In the rows, 128 means zero.
Known rows, with every step that occurs
S, W, U, E, A: [117 146 148 137  70 125 130 115 144 137 100  92 174 195 109 133 131 196
 141 150 106 132 140 138 157 141 119 135 122 146 149 137 106 110 122 141
 112 122 233 150 115 142 100 187]
A, L, X, E: [ 90 145 122 150 104 121 132  95 122 120 158 105 178 165 100  91 149  91
 134 158 184 147 115 132 152 139 123 149 127  96 116 141 122 106 126 131
 101 110 200 202 128 151 112 176]
B, P: [ 96 131 104 137  97 137 126 106 118 116 130 113 130 175 104 100 111 188
 124 150 107 137 127 148 182 125 124 123 138 131 130 119 126 104 117 147
 125 146 161 197 104 130 146 212]
R, X, E, A, B: [ 92 173 124 133  99 131 125 115 137 119  92  96 156 171 101 106 161 168
 157 189 149 134 139 169 160 107 139 157 139 108 134 167 114 116 124 145
 110  82 230 201 129 144 124 206]
A, E, U: [113 215 111 139  98 114 114 106 134 139 140 120 130 179  77 104 127 167
 141 161 127 151 139 134 159 136 111 173 126 139 141 145 115 111 112 141
 106 108 206 196 121 140 139 157]
U, E, A, B, W, S, L, X: [105 125 121 139 106 132 156 117 137 133 181  99 220 182  94  98 117 151
 158 193 134 123 124 154 174 135 139 150 127 129 128 135 137 115 132 110
 118 107 207 162 117 120 103 175]
Z, R, X, L, S: [101  66 118 149 122 133 127  89 117 150 163 102 155 181  79  79 129 113
 143 165 155 132 115 149 108 123 122 115 137 144 142 144 146  98 154 119
 113 149 196 209 112 133  85 193]
U, E, A, B: [ 98 189 132 131  88 124 118 118 141 127  96 103 166 178 109 126 141 213
 149 187  94 132 143 156 167 119 114 153 140 123 133 159 105 120 124 143
 111  95 226 189 126 136 134 195]
D, P, B, W, U, E, A: [ 95 173 132 138  71 120 140 109 143 145  86  97 202 204 101 115 124 214
 143 149 107 135 141 138 189 142 118 138 125 139 151 138 120 104 145 134
 116 103 223 139 111 141 142 192]
U, E, A, L, X: [100 167 133 143 104 126 140 102 135 139 165 123 176 180  90 116 130 147
 145 157 150 151 133 139 171 132 115 148 134 132 133 150  98 111 126 114
  98  91 206 179 131 134 106 170]
Y, M: [100 127 107 141  99 118 131 105 120 109 141 107 140 165 125 126 138 149
 138 163  74 129 131 159 153 114  96 138 134 134 148 132 139 109 141 114
 108 153 181 176 124 134 149 168]
B, W, S, L, A, E, U: [113 190 115 145  98 129 120 123 139 154 169  93 153 191  70 108 109 165
 138 168 146 141 120 154 174 149 135 164 118 141 151 139 122 109 123 117
 112  99 192 168 113 126 120 156]
D, P, B: [ 95 166  93 150 101 124 138  82 125 141 114 132 142 185 115  75 138 174
 143 168 120 143 148 146 196 122 104 126 142  87 162 122 157 109 124 140
 134 113 182 171 112 130 166 197]
M, C: [ 91 109 107 144  92 130 143  85 126 121 120 102 149 175 122 100 144 175
 121 152 141 137 116 163 154 127 115 144 128 119 118 121 131 114 116 105
 125 145 189 179 109 143 139 187]
W, S, L, X, R, Z: [113 117 146 152 103 145 153 104 116 165 138 100 149 175 102 100  98 110
 141 203 222 142 115 200 128 121 137 146 151 119 149  96 153 124 137 118
 126 144 170 188 119 143  84 145]
U, E, A, B, W, S: [102 163 131 126  98 138 144 121 150 134 119  62 223 193 112 111 134 204
 157 187  84 113 131 153 173 118 115 149 124 138 132 125 130 111 138 132
 137 117 204 124 109 136 138 194]
X, E, U: [106 154 116 144 101 104 121 101 126 134 110  86 149 174  83 101 149 148
 127 155 129 144 134 130 150 142 117 161 122 121 133 149 126 104 115 144
 109 113 205 195 124 151 102 174]
P, B, W, U, E, A: [102 158 132 136  65 120 143 108 145 143  82  92 210 192 100 111 122 225
 143 145  93 128 138 136 178 140 117 149 116 146 143 148 114 108 145 125
 113 106 222 134 118 139 138 194]
E, A, B, P: [ 93 172 111 124 103 142 124 118 133 112 104 109 134 177  96 111 117 232
 138 174 102 135 140 167 191 112 133 132 147 131 132 142 106 112 112 150
 121 102 182 213 108 127 146 218]
C, M, Z: [119 110 145 143 105 121 140  90 127 118 118 101 106 187 121 129 119 157
 137 158 143 137 137 154 150 142 118 146 137 128 132 127  89 113 132 138
 118 184 190 216 114 139 128 158]
X, R, Z, M: [113 129 165 136  95 131 128  99 115 148 139 117  97 178 121 116  97 152
 119 161 196 137 118 181 146 120 137 138 144 130 162 105 123 106 151 133
 116 149 180 202 119 140 107 132]
W, U: [121 148 145 129  84 139 149  96 137 136 132 115 209 188  97 103 116 157
 132 138 113 137 140 154 139 142 122 130 126 138 136 117 111 113 125 149
 130  99 190 179 112 148 147 188]
X, L, A, E: [ 98 192 119 154  84 130  97 120 125 148 147 105 136 173  99 111 119 122
 129 175 201 139 110 169 155 150 128 145 133 100 141 149 126 109 136 125
 105 125 193 193 120 133 125 176]
S, W, U: [133 133 139 133  79 138 144  96 140 125 146 108 187 187 114  92 126 161
 144 151 116 133 143 131 144 141 122 123 119 129 150  90 120 115 107 145
 131 109 199 164 102 143 116 182]
C, M, Z, R: [127  89 147 136 111 137 135 101 130 138 157 110  93 185 112 120 116 157
 139 143 155 145 126 144 157 139  94 136 143 156 141 145  84 100 156 147
 105 185 193 228 111 134 124 159]
X, L, A, E, U: [108 203 118 147  95 115 102 116 130 159 141 103 131 181  70 109 123 152
 132 170 166 150 129 153 154 152 127 162 128 125 149 152 114 108 124 125
 101  95 196 202 121 137 102 161]
W, U, E, A, L, X, R, Z: [105 162 175 144  81 137 145 106 124 170 110 107 166 184  94 118  97 143
 142 181 214 158 124 184 127 130 131 152 148 139 147 105 105 123 146 118
 104 108 196 196 124 160  92 141]
U, E, A, L: [ 97 188 130 140  97 130 119 118 141 146 123 110 137 186 101 141 129 192
 132 164 150 156 134 138 178 135 102 138 134 146 145 137  85 112 128 113
  97 121 209 160 128 134 123 175]
L, S, W, U: [131 108 141 137  87 139 146  84 139 122 154 105 196 195 101  90 122 159
 142 139  90 127 135 132 119 137 125 114 116 137 150 100 126 113 107 145
 135 105 200 178  99 140 111 182]
L, A, B, W, S: [106 154 130 131 103 149 146 113 146 137 146  65 220 191 110 100 128 182
 149 180 101 114 125 170 171 119 123 142 125 120 139 123 136 112 132 129
 147  91 176 136 109 131 138 199]
B, W, S, L: [114 107 102 143 110 144 150 118 136 136 172  85 182 182 105 100 108 156
 136 190 149 123 117 152 178 139 126 130 121 139 139 100 158 113 129 107
 136 159 174 130 107 113 122 179]
C, M: [128 116 112 140 114 121 126 105 126 130 140 103 151 186 107 131 125 144
 125 165 109 129 149 162 147 144 122 134 134 136 137 119  99 114 133 144
 109 128 174 179 117 133 125 155]
U, E: [ 97 130 130 148  72 113 112 105 119 134 127 107 166 175 124 116 131 158
 131 158  91 133 124 127 153 141 100 142 128 123 126 129 126 109 136 141
 110 164 212 167 119 142 137 186]
S, L: [113 114  99 150 104 132 131 109 125 133 162 118 135 169 105 108 112 147
 124 182 163 138 122 147 171 143 122 129 130 126 140 118 146 117 118 116
 117 156 181 176 118 113 122 177]
C, M, Z, R, X, E, A: [107 102 140 143 104 130 135 114 132 132  99  82 105 187  98 130 150 136
 147 149 198 140 126 164 154 128 137 149 137 141 141 181  92  97 153 142
  94 152 233 202 124 149  93 184]
A, B, W, S, L, X, R, Z: [106 138 143 145 101 143 153 107 123 155 139  91 177 171 104  86  96 138
 154 222 213 136 114 192 143 115 140 159 146 118 141  86 153 128 142 111
 128 120 171 186 115 141  99 146]
S, W, U, E, A, L, X, R: [114 134 131 139  81 131 152 117 131 143 161 106 184 189  81  98 127 135
 155 187 187 154 139 155 135 141 120 128 139 120 153 109  98 117 126 108
  93  87 212 168 112 151  72 155]
R, X, E: [ 88 109 115 151  89 123 125 100 112 120 122  95 152 164 110  87 164  88
 145 160 176 137 116 146 141 124 140 150 128 100 127 142 140 103 138 143
 109 142 219 187 123 157 118 203]
D, R, X, L, A: [ 96 115 134 161  92 136 114 118 115 161 152  92 153 184  96  97 128 109
 134 168 207 144 113 198 151 142 140 124 142 106 156 145 137 100 150 109
 110 107 183 182 118 140  72 197]
D, P, B, W, U, E, A, L: [ 89 207 128 137  88 131 136 109 147 151 119 116 183 201  98 116 120 211
 143 163 146 158 142 128 200 144 108 133 130 144 156 111  94 109 142 109
 106  93 208 147 113 138 152 176]
R, Z: [106 160 153 151  95 135 124  85 124 150  97 107 124 168 129 117 108 159
 129 164 166 140 118 165 151 112 120 158 139 130 139 110 147 119 128 141
 133 149 172 190 126 141 129 166]
W, U, E, A, B: [104 189 147 124  81 130 128 119 146 130  96 107 194 186 103 123 133 212
 150 179  89 132 147 159 158 127 123 148 137 131 135 149  92 121 126 148
 113  80 230 194 122 143 140 193]

Rows
[109  75 144 152 104 137 119 113 116 165 155  92 115 186  99 114 121 108
 137 168 219 141 118 183 144 150 144 125 145 123 156 146  97 100 167 113
  98 141 188 213 116 133  66 183] => C, M, Z, R, X, L, A
[109 115 112 145  95 126 154 102 118 136 158 106 176 173  82  83 131 114
 143 181 177 143 132 172 134 126 115 136 144  99 140 135 137 114 126 123
 110 103 183 180 120 145  94 170] => L, X, R
[ 97  74 141 143  96 133 151  91 110 136 163 121 114 176 120  98 105 147
 115 168 225 140 100 191 149 132 155 143 138 125 136  93 127 113 141  84
 110 155 188 213 108 139  97 130] => S, L, X, R, Z, M, C
[ 93 156 111 142  90 134 129 109 138 123 157  88 195 172 108  93 112 199
 137 187 134 126 114 147 198 133 130 151 119 114 136 126 137 117 134 108
 123  82 177 164 114 115 139 189] => S, L, A, B, W
[ 87 185 112 133  92 122 133 109 147 110 100  68 203 170 106  98 141 210
 145 181 131 124 125 131 190 119 120 165 117 119 123 147 135 110 133 128
 121  90 205 158 118 135 140 194] => X, E, A, B, W
[119  87 105 155 109 122 119  86 128 123 152  83 141 178 112  81 138 147
 141 182 130 122 125 118 126 128 113 112 122 113 151 103 162 108 106 120
 129 156 191 173 103 125  62 180] => X, L, S, W
[106 147 135 151  93 137 104 122 120 152 167 112  98 182  99 115 115 101
 149 172 233 147 110 176 145 152 139 148 141 123 148 149  90 103 164 123
  87 152 209 231 114 137 114 161] => C, M, Z, R, X, L, A, E
[ 97 158 148 130  59 120 130 109 132 127 128 102 246 184 115  98 116 188
 146 161  74 129 130 119 152 151 117 150 117 138 119 102 109 114 150 138
 116 112 218 169 108 151 162 183] => A, B, W, U, E
[115 108 150 138 102 141 137  93 132 136 152 113  95 176 115 105 121 166
 142 136 163 149 114 135 164 126  82 139 141 146 138 156 108  98 148 145
 116 188 199 222 114 134 133 181] => M, Z, R
[105 138 142 129 108 134 130 119 137 122 105  96 120 180 103 119 150 165
 162 183 167 138 138 171 154 118 136 157 146 128 137 170  80 110 146 148
  96 114 236 237 122 146 116 184] => C, M, Z, R, X, E, A, B
[ 95  98 145 139  89 132 141  90 115 135 126 109 104 179 130 108 116 170
 113 156 203 139 105 189 144 122 139 143 139 128 138  95 121 110 142  98
 117 158 187 203 108 149 117 141] => X, R, Z, M, C
[109  96 123 139 103 147 134 101 121 145 176 128 125 173 101  86 140 121
 160 150 162 147 125 150 154 110 116 139 140 150 150 145 123 100 155 138
 106 137 208 189 118 137 124 200] => Z, R, X
[113 123 168 136  98 129 136  94 113 145 161 124 117 176 115 108  98 134
 126 158 200 137 117 180 145 120 143 142 144 125 158 112 124 106 152 131
 113 133 182 209 122 140  98 128] => L, X, R, Z, M
[110 176 122 143  99 127 104 119 126 168 167 114 115 182  65  98 124 130
 148 166 188 157 125 155 152 143 129 161 134 143 158 158 106 101 145 125
  89  99 209 213 119 138  96 165] => Z, R, X, L, A, E, U
[113 120 121 153  99 128 117  94 138 123 154  95 128 190 111 111 136 182
 145 163 105 136 127 113 146 124 105 120 121 135 157 114 122 112 103 118
 113 135 214 162 109 127  81 172] => U, E, A, L, S, W
[103 167 121 132  80 132 161  86 140 136 125 111 238 194 102  70 113 189
 145 148 113 135 141 130 184 141 121 133 118 127 147  95 137 107 142 132
 137  84 183 150 100 141 176 190] => D, P, B, W, U
[117  90 108 145 106 137 164 118 119 146 181 102 178 180  78  85 119  99
 144 203 193 138 127 187 135 136 128 124 145 106 144 119 144 117 126 110
 115 123 181 169 114 135  80 164] => W, S, L, X, R
[107 149 115 141 104 133 154 112 130 145 156 108 161 181  70 102 129 135
 145 185 206 156 136 175 148 125 114 134 147 114 149 139 108 115 126 105
  99  83 187 174 125 142  85 162] => E, A, L, X, R
[103 140 148 141 103 137 134  95 141 142 140 109 182 203  75 126 115 181
 129 135  98 143 128 144 125 135 115 120 127 163 142 144  91 110 128 121
 109 102 208 187 119 140 124 177] => W, U, E, A, L, S
[ 97 144 128 143  96 131 144  87 145 143 130 105 207 199  77  99 111 210
 136 138  87 136 128 129 150 133 113 129 116 158 146 137 106 109 139 101
 113  91 201 165 116 134 141 180] => P, B, W, U, E, A, L, S
[ 97  98 127 133  96 126 140  88 123 118 152 116 125 181 127 106 133 177
 112 136 149 131 113 164 162 131 132 135 127 129 128 117 115 103 131 105
 118 148 196 191 107 138 133 164] => Z, M, C
[102  69 145 139 104 142 159  98 115 143 167 110 128 185 120 102 108 138
 121 172 218 134 102 205 140 129 157 137 140 129 138  89 128 113 141  87
 120 157 187 200 105 141  95 134] => W, S, L, X, R, Z, M, C
[120 126 115 150 111 136 126  88 144 121 156  97 121 189 104 106 137 182
 144 162 121 137 130 123 152 116 107 117 122 133 162 119 128 112  94 116
 121 120 199 164 110 122  82 174] => E, A, L, S, W
[123  92 110 154 102 128 124  78 131 112 160  94 137 182 116  89 139 160
 143 157  91 123 125 119 136 117 109 119 119 118 152 114 155 111  95 135
 132 140 194 171 105 125  90 182] => L, S, W
[ 98  89 148 154  96 142 121 108 118 163 151  94 115 179 102 102 124 115
 139 163 224 145 108 176 150 140 135 127 143 114 154 155 118  98 161 111
 107 144 193 211 118 132  72 200] => M, Z, R, X, L, A
[101  96 115 152 119 121 124  85 123 138 136  90 172 181  86  91 124 137
 123 167 128 124 120 145 111 133 115 115 131 125 132 138 154 105 131 121
 126 147 180 196 114 131  92 187] => X, L, S
[123 129 146 139  92 140 142  96 146 124 137  92 186 197  92 104 132 158
 138 143 132 137 132 133 128 140 131 115 116 139 150 113 105 111 109 135
 120  95 215 179 106 148  97 178] => X, E, A, L, S, W, U
[ 89 135 151 136  57 124 123 118 123 146 136  94 245 185 106  91 117 156
 151 176 125 131 122 139 143 157 144 144 121 128 130 103 108 110 168 118
 106 102 221 174 108 152 123 193] => R, X, L, A, B, W, U, E
[112 180 142 125  78 129 124 119 147 123 105 102 181 186 114 117 140 215
 158 187  93 130 149 146 159 125 122 145 133 126 143 131  98 122 115 146
 115  85 235 184 115 140 120 190] => S, W, U, E, A, B
[ 97 138 131 149 110 131 123  94 138 140 138 104 153 196  83 128 123 180
 127 144 100 141 123 141 138 126 107 124 129 153 143 154 105 109 125 117
 107 117 204 183 124 132 118 177] => U, E, A, L, S
[ 96  89 148 139  92 130 151  84 112 135 148 116 124 178 123  98 116 152
 119 154 205 139 105 189 141 123 146 147 138 123 133 102 123 110 142  96
 114 142 189 211 110 149 106 137] => L, X, R, Z, M, C
[ 95 188 123 143 108 133 125 114 143 136 114  96 132 179  96 131 144 166
 126 164 190 155 129 146 175 131 112 140 132 129 140 148  96 109 122 119
 100 110 202 172 131 141 118 179] => X, E, A, L
[115  99 130 154 101 153 130 122 130 156 172  90 150 191  99 127 110 136
 116 166 155 128 112 196 168 146 143 117 133 114 157 141 133 112 122 118
 128 118 170 159 117 115  98 189] => W, S, L, A
[113 189 100 146  94 127 126 116 139 157 156 103 154 187  72  89 111 181
 143 172 135 139 126 153 185 145 133 168 116 131 158 140 128 111 126 108
 113  90 191 166 114 122 131 162] => P, B, W, S, L, A, E, U
[ 89 147 137 140 109 139 134 118 135 131 134 105  86 176 104 131 146 147
 154 159 204 163 119 152 169 118 109 143 141 153 152 155  81 101 155 102
  82 154 222 206 128 145 117 170] => Y, M, Z, R, X, E, A, L
[111 153 120 130  74 131 163  85 142 133 122 106 245 182 100  65 111 200
 144 142  99 127 138 129 173 140 120 144 109 135 138 105 132 111 141 122
 133  86 182 145 108 140 171 193] => P, B, W, U
[110 187 143 118  83 138 156 105 155 125 116  94 246 189  93  98 115 214
 148 158 109 129 141 144 169 134 130 148 117 149 133 122 108 115 134 135
 130  60 200 162 110 142 156 191] => E, A, B, W, U
[112 180 140 136  87 135 126 118 148 143 133 109 152 192 106 132 127 194
 142 164 147 155 140 129 171 141 110 129 127 150 154 110  80 115 120 115
 100 111 218 157 117 139 110 170] => S, W, U, E, A, L
[106 140 112 142 102 132 152 106 121 142 173 116 168 174  79  87 127 116
 145 188 198 157 133 166 142 129 111 132 147 106 143 120 115 117 126 108
 101  93 179 182 121 145  97 159] => A, L, X, R
[ 92 160 107 126 100 140 123 112 122 108 126 120 141 171 105  93 116 208
 137 177  93 135 136 155 182 116 129 131 145 121 126 119 114 113 114 151
 124 113 170 225 104 130 160 214] => A, B, P
[102 134 123 148 120 137 130  81 132 132 165 115 155 187  85 106 120 158
 126 145 107 143 122 140 133 122 105 120 130 141 138 135 117 111 118 118
 118 115 178 195 120 131 133 176] => A, L, S
[ 94 181 116 155  84 134 100 119 120 148 155 113 133 173  98 103 125 101
 143 178 214 142 111 174 151 142 144 149 134 103 145 147 125 108 143 119
 100 122 203 196 120 135 120 184] => R, X, L, A, E
[104 117  99 148 117 135 167  96 128 137 196 116 206 187  96  68 116 124
 154 185 155 131 127 150 190 133 133 132 130 109 143 110 168 110 129 111
 133 112 178 158 107 116 123 176] => D, P, B, W, S, L, X
[ 97  82 113 152 118 125 131  85 116 140 145  99 167 180  83  80 131 113
 140 171 147 128 121 151 105 123 134 119 133 129 138 135 153 104 141 114
 120 145 192 197 114 135  86 196] => R, X, L, S
[104 198 122 138 113 140 132 110 149 143 127 111 128 184  94 135 129 192
 131 163 169 157 139 150 184 123 104 135 136 144 150 142  92 114 117 113
 107 102 190 163 129 129 123 178] => E, A, L
[112 118 114 154 107 130 121  92 140 115 146  84 123 185 106 104 148 163
 140 162 138 136 122 118 144 122 113 121 119 121 154 124 129 109  98 122
 115 128 208 171 111 131  76 175] => X, E, A, L, S, W
[130 137 145 135  96 145 147  92 151 131 148 105 182 203  91 107 121 179
 142 142 115 139 141 136 133 135 126 113 119 151 159 108 102 114 105 130
 125  88 205 173 104 139 102 176] => E, A, L, S, W, U
[102 197 125 153  77 137 101 112 129 137 155 116 130 177 103 119 121 134
 131 150 161 140 111 169 163 139 125 152 129 105 143 162 119 112 125 139
 109 108 195 191 122 133 153 178] => L, A, E
[119 114 145 139  92 145 145  96 141 126 144 101 180 197  89  95 139 141
 153 145 146 140 134 138 122 132 146 120 118 142 154 110 104 110 116 129
 115  92 225 179 105 152  90 185] => R, X, E, A, L, S, W, U
